Each row was made from one small tree. The marks that hang from a mark follow it in brackets, in alphabetical order. Every link used is in the known rows. Write each row's tree.
Known rows
kaluz[kapav[gezub[dekag tefa]]]: [ 6.64  0.18  2.44 -1.43 -0.87 -1.80 -3.42 -1.57  0.89  3.14  2.60  7.39
  3.26 -3.33 -0.87 -0.54  1.44 -0.06  4.43 -0.23 -0.24]
tefa[dekag[gezub] kapav]: [-2.74 -0.50  0.64  2.34 -0.61  0.38  2.58 -2.73  0.76  1.56 -1.48 -1.39
 -2.06  1.89 -1.53 -0.22  0.37  1.01 -2.90 -1.45  0.77]
gezub[kapav tefa[dekag]]: [ 3.28 -1.28 -2.36 -0.06 -1.80 -0.40 -1.76 -3.94 -2.25  4.52  0.51  3.46
 -3.76  2.00 -0.07  0.59 -0.11  0.72 -0.77  0.03  1.27]
gezub[kapav[tefa]]: [ 1.69  0.79 -3.56 -0.07  0.41 -0.14 -0.05 -1.39 -1.24  2.52  2.12  2.52
 -0.63  0.14 -0.16 -1.07 -0.14 -0.41  0.25  0.60 -1.16]
gezub[kapav[tefa[kaluz]]]: [ 3.90  0.38 -2.33 -1.13  1.66 -1.32  0.21 -1.75 -1.30  3.17  2.26  3.13
 -1.15 -0.06  0.18 -1.32 -1.51 -1.06 -1.59  0.66 -2.54]
kaluz[kapav[gezub[tefa[dekag]]]]: [ 3.78 -1.63  0.74  0.22 -1.41 -0.39 -1.33 -2.05 -1.17  3.79 -0.14  5.55
 -1.73 -1.12 -0.59  0.00  1.86  0.25 -2.51 -0.80  0.83]
kaluz[kapav[gezub tefa[dekag]]]: [ 1.54 -0.67 -1.88  1.09  0.81 -0.27  0.48  0.16 -0.65  2.70  1.21  3.84
 -1.96 -1.82 -0.87 -1.17  1.67 -0.76 -2.97 -1.10 -1.11]
kaluz[kapav]: [ 3.89  0.47  1.17 -0.57  0.49  0.55 -1.63  0.53  0.17 -0.47  0.97  1.66
  2.75 -2.36 -0.04 -0.53  1.19 -0.36 -1.91  0.84  0.91]
kaluz[kapav[gezub]]: [ 4.71 -0.31  3.83 -0.80  0.64  0.08 -0.04  1.55 -0.05  2.91  0.31  4.70
  1.20 -2.82 -0.12 -0.33  1.85 -0.07 -1.47 -0.15  1.02]
dekag[gezub[tefa[kaluz kapav]]]: [ 0.37 -0.93  0.70  0.31 -1.41 -1.49  1.22 -4.90  0.62  1.99 -0.08  1.31
  0.07  1.97 -1.94 -1.33 -0.87 -0.29 -2.05 -0.19 -1.91]
gezub[dekag tefa]: [ 1.22  0.42 -0.83 -0.76 -1.40 -1.94 -3.25 -3.04  0.96  0.51  2.53  2.76
  1.59 -0.82 -0.67 -0.28 -0.15  0.29  5.65  0.05 -1.24]
kaluz[kapav[tefa]]: [ 1.74  0.77 -2.98  0.49  0.51 -0.18 -1.30 -0.53  0.23 -1.21  2.83  1.70
  2.66 -2.28 -0.62 -1.57  1.06 -0.90 -1.78  0.53 -1.83]
kapav[gezub]: [ 1.48 -0.59  2.47 -0.25  0.30 -0.18  1.68  0.96 -0.31  3.19 -0.61  3.15
 -1.47 -0.73  0.03  0.32  0.49 -0.01  0.65 -0.79  0.19]
tefa[gezub kaluz]: [ 2.46 -0.37  1.79 -1.79  0.51 -1.58 -1.20  0.40 -0.50  0.36 -2.56  1.59
 -0.70  0.39 -0.40  0.31 -0.76 -1.98 -1.93 -0.48 -1.08]
kapav[tefa[dekag]]: [-3.38 -0.56 -5.19  1.63  0.34 -0.35  0.37 -1.42 -0.60 -0.20  0.81 -0.65
 -3.61  1.36 -0.80 -0.91 -0.12 -0.44 -1.76 -1.20 -1.92]
tefa[dekag kaluz]: [ 0.77 -1.16  0.66  0.36  1.31 -1.09  0.64 -1.15 -0.87  1.11 -0.87  0.12
 -3.47  1.33  0.17  0.11 -0.97 -0.43 -3.86 -0.77 -0.29]
kapav[gezub[dekag] kaluz]: [ 4.37  0.09  3.78 -2.97  1.15 -4.17 -0.41  0.66  0.97  3.29  1.67  5.34
  0.82 -0.08  0.25 -1.34  2.78 -0.34  6.28  0.17 -0.39]
gezub[tefa[dekag kapav[kaluz]]]: [-0.11 -2.41 -1.60 -2.62 -1.75 -2.57 -1.02 -4.56 -1.49  1.20 -1.71  0.47
 -3.21  3.09 -0.67 -1.81  3.64 -0.79  0.82 -0.16 -1.09]
kebugeb[kapav[gezub tefa[dekag]]]: [-0.74  0.21 -1.94  1.05  0.64 -1.22  2.64  0.74 -1.08  3.15  1.24  3.95
 -3.70 -1.06 -0.79 -1.42  0.04  1.21  0.82 -1.07 -3.70]
kapav[tefa[kaluz]]: [-0.46 -0.07 -2.91 -0.07  1.34 -1.08  0.72 -1.27 -0.18 -0.42  1.45  0.55
 -1.10  0.22 -0.46 -1.82 -1.00 -1.58 -1.42 -0.24 -3.99]
kebugeb[kapav[gezub[tefa]]]: [ 2.55 -0.25  1.11 -0.93 -1.35 -1.39  0.79 -0.30 -1.11  3.97  1.59  5.98
 -0.89 -1.53 -0.40 -0.48 -0.02  1.53  3.40  0.19 -2.48]
kebugeb[kapav]: [ 1.28  1.57  1.10 -0.55  0.28 -0.57  0.27  1.23 -0.15  0.41  1.83  1.75
  0.94 -1.56 -0.24 -0.21 -0.51  1.53  2.19  0.67 -1.50]
dekag[gezub[kapav tefa[kaluz]]]: [ 4.89 -0.09  0.46  1.17 -1.35 -1.68  0.33 -4.58 -0.51  5.11  2.46  4.84
 -0.39  1.50 -0.61  0.30 -2.01  0.65 -2.47  1.32  0.26]

Write each row's tree
[ 1.26  0.87 -1.98 -2.54  0.40 -5.17 -3.68 -0.49  1.09 -0.78  1.05  3.39
  1.85  0.50 -1.53 -2.31  2.76 -2.07  5.42  0.22 -3.03]	kapav[kaluz tefa[gezub[dekag]]]
[ 0.43 -1.75  1.60 -3.59 -0.55 -2.72 -1.34 -0.69 -1.33  1.07 -4.82  0.34
 -3.03  2.59 -0.83 -1.45  4.18 -1.87 -0.06 -0.95  0.19]	tefa[dekag gezub kapav[kaluz]]
[-4.43  0.11 -4.86  5.01 -0.55 -0.39  2.46 -2.60  0.87  0.59  1.57 -0.29
 -1.99  1.96 -1.83 -0.48 -0.86  0.79 -3.70 -0.78 -1.09]	kapav[tefa[dekag[gezub]]]
[ 3.67  0.11  1.21  1.11 -0.38 -2.70  1.35 -2.10 -0.71  5.10  1.16  3.00
 -2.55  3.46 -0.59 -0.15  1.47  1.03 -2.91  1.42  2.85]	tefa[dekag[gezub[kapav[kaluz]]]]
[ 1.14 -1.04  1.19 -0.73  0.55 -1.59 -1.35 -0.03 -1.10  0.97 -3.51  1.28
 -3.45  1.31 -0.44  0.29 -0.66 -1.59 -4.04 -1.57 -0.22]	tefa[dekag gezub kaluz]
[ 0.90  1.36 -3.39  3.14 -0.44 -0.65  1.66 -2.21  0.16  3.29  3.10  2.68
  0.23  0.66 -1.30 -0.75 -1.21  0.87 -2.21  0.75 -0.34]	dekag[gezub[kapav[tefa]]]
[ 4.84 -0.55  3.04 -1.81  0.01 -3.26 -1.50 -2.67  0.40  4.14  2.03  6.45
 -0.24 -0.75 -0.52 -0.25 -0.56 -0.33  4.54 -0.72 -2.27]	kapav[gezub[dekag tefa[kaluz]]]
[ 3.05 -1.35  1.00 -1.78 -1.30 -3.65  0.67 -1.09 -1.75  4.99  0.95  6.14
 -3.54  0.73  0.07 -1.16  2.46  0.97  2.19  0.44 -1.69]	kebugeb[kapav[gezub[tefa[dekag]] kaluz]]
[ 0.88 -1.69  2.02 -2.16  0.56 -1.32 -1.05 -0.98 -1.06  0.85 -5.12  0.40
 -3.66  1.82 -0.90 -0.89  0.86 -2.20 -3.09 -2.10 -0.72]	tefa[dekag gezub kaluz kapav]
[ 3.10  0.16  0.32 -1.47 -0.06 -3.16 -3.20 -3.88  0.79  0.88  2.80  3.24
  1.00 -0.02 -0.73 -0.52 -1.25 -0.64  4.31 -0.03 -2.40]	gezub[dekag tefa[kaluz]]
[ 1.96 -0.96  2.92 -3.24  0.54 -1.22 -0.97 -0.50 -0.57  0.42 -4.21  1.01
 -0.40  0.55 -0.73 -1.26  0.58 -2.51 -1.08 -1.25 -1.65]	tefa[gezub kaluz kapav]
[ 1.35 -1.81  0.19 -2.61 -0.57 -1.25 -0.71 -4.22 -0.78  0.91 -0.86  1.38
 -1.01  0.93 -0.70 -1.59  0.25 -1.35  0.44 -0.55 -2.96]	gezub[tefa[kaluz kapav]]
[ 0.70 -0.40 -0.24  1.95 -1.50 -1.68  0.96 -4.22  0.51  1.59  1.36  2.06
  0.11  1.93 -1.24  0.00 -1.85  0.11 -2.71  0.52 -1.06]	dekag[gezub[tefa[kaluz]]]
[-0.75  1.67 -2.80 -0.40 -0.19 -1.48 -0.87  1.32 -0.40 -0.60  0.36  3.04
  0.62 -1.44 -1.60 -1.30 -0.04 -0.51  1.48 -0.01 -4.01]	kebugeb[kapav[tefa[gezub]]]
[ 4.00  0.87  3.42 -2.46  1.00 -3.07 -3.40  0.20  0.92  0.17 -0.31  3.25
  1.53 -0.60 -1.02 -0.08 -0.81 -1.68  3.29 -0.96 -1.08]	tefa[gezub[dekag] kaluz]
[-2.95 -0.56 -5.11  1.02 -0.11 -1.15 -1.07 -0.59 -0.89 -0.22 -2.15  0.39
 -3.35  0.97 -1.38 -0.45  0.18 -1.67 -1.87 -1.92 -1.68]	kapav[tefa[dekag gezub]]
[ 3.91 -0.37  5.79 -3.28  2.10 -2.40  0.29 -0.61  0.90  3.60  0.00  4.12
 -0.08 -1.63 -0.62 -2.15  0.67 -0.89  4.68 -1.63 -2.19]	tefa[kaluz kapav[gezub[dekag]]]
[ 7.83  1.21  3.00 -4.59  0.23 -4.58 -4.25  0.29 -0.41  3.57  0.43  5.89
  1.68  0.63 -0.62 -0.82  2.58 -1.25  5.89  1.06  1.10]	tefa[gezub[dekag kapav[kaluz]]]
[ 3.76 -0.76  4.79 -4.90  0.99 -3.63 -0.03 -0.37  0.98  3.58  0.14  4.29
  0.45 -0.12 -0.43 -2.30  3.97 -0.71  7.15 -0.30 -0.93]	tefa[kapav[gezub[dekag] kaluz]]
[ 0.79  1.42 -2.28 -2.48 -0.05 -4.12 -0.84  1.50 -0.65 -0.20  0.95  3.76
  0.66 -0.23 -1.06 -2.19  2.21 -0.89  2.89  1.29 -4.05]	kebugeb[kapav[kaluz tefa[gezub]]]
[ 4.87  0.84  1.34  0.49 -0.50 -2.46  1.16 -1.19  0.06  4.56  2.15  3.63
  0.77  2.32 -0.46 -0.53  1.50  0.68 -1.08  2.25  2.38]	dekag[gezub[kapav[kaluz]]]
[ 5.62 -0.47  2.26 -1.63  0.60 -1.44 -1.81 -0.46 -2.38  4.43 -2.93  3.65
 -4.01  1.35 -0.59  0.65 -0.64 -1.27 -3.52 -0.53  1.20]	tefa[dekag gezub[kapav] kaluz]
[ 0.40 -1.59  0.97 -2.59  0.44 -2.04  0.31 -1.94 -0.78  0.84 -2.20 -0.89
 -2.97  2.53 -0.17 -2.05  3.64 -0.82  0.11 -0.06 -0.18]	tefa[dekag kapav[kaluz]]
[ 0.68  0.45 -1.04 -0.14  1.11 -1.96  0.07 -0.38  0.97  2.34  2.87  4.18
  0.30 -1.53 -1.14 -1.20  0.14 -0.38  5.79 -1.02 -3.20]	kapav[gezub[dekag] tefa]
[ 3.00  0.58 -1.14  1.96 -2.27 -0.77  0.06 -4.07 -0.21  4.57  2.23  4.24
  0.12  1.59 -1.37  0.79 -1.22  1.35 -1.02  1.20  1.54]	dekag[gezub[kapav tefa]]
[ 3.93  1.39  0.43 -0.80  1.25 -2.02 -1.83  0.30  1.39  2.16  3.91  5.89
  2.89 -3.90 -1.23 -1.97  1.55 -0.53  3.41 -0.53 -2.24]	kaluz[kapav[gezub[dekag] tefa]]
[-0.56 -1.92 -2.46 -0.53  0.72 -3.02  1.94 -0.59 -1.08  3.37  0.14  3.12
 -4.58  2.00 -0.18 -1.69  2.88 -1.22 -0.46 -0.59 -1.99]	kapav[gezub kaluz tefa[dekag]]
[ 1.49 -0.97  0.51  0.12 -1.30 -1.14  0.89 -1.22 -1.59  4.60  0.49  5.51
 -3.94 -0.50 -0.53  0.27  0.08  1.79  1.34 -0.57 -1.54]	kebugeb[kapav[gezub[tefa[dekag]]]]
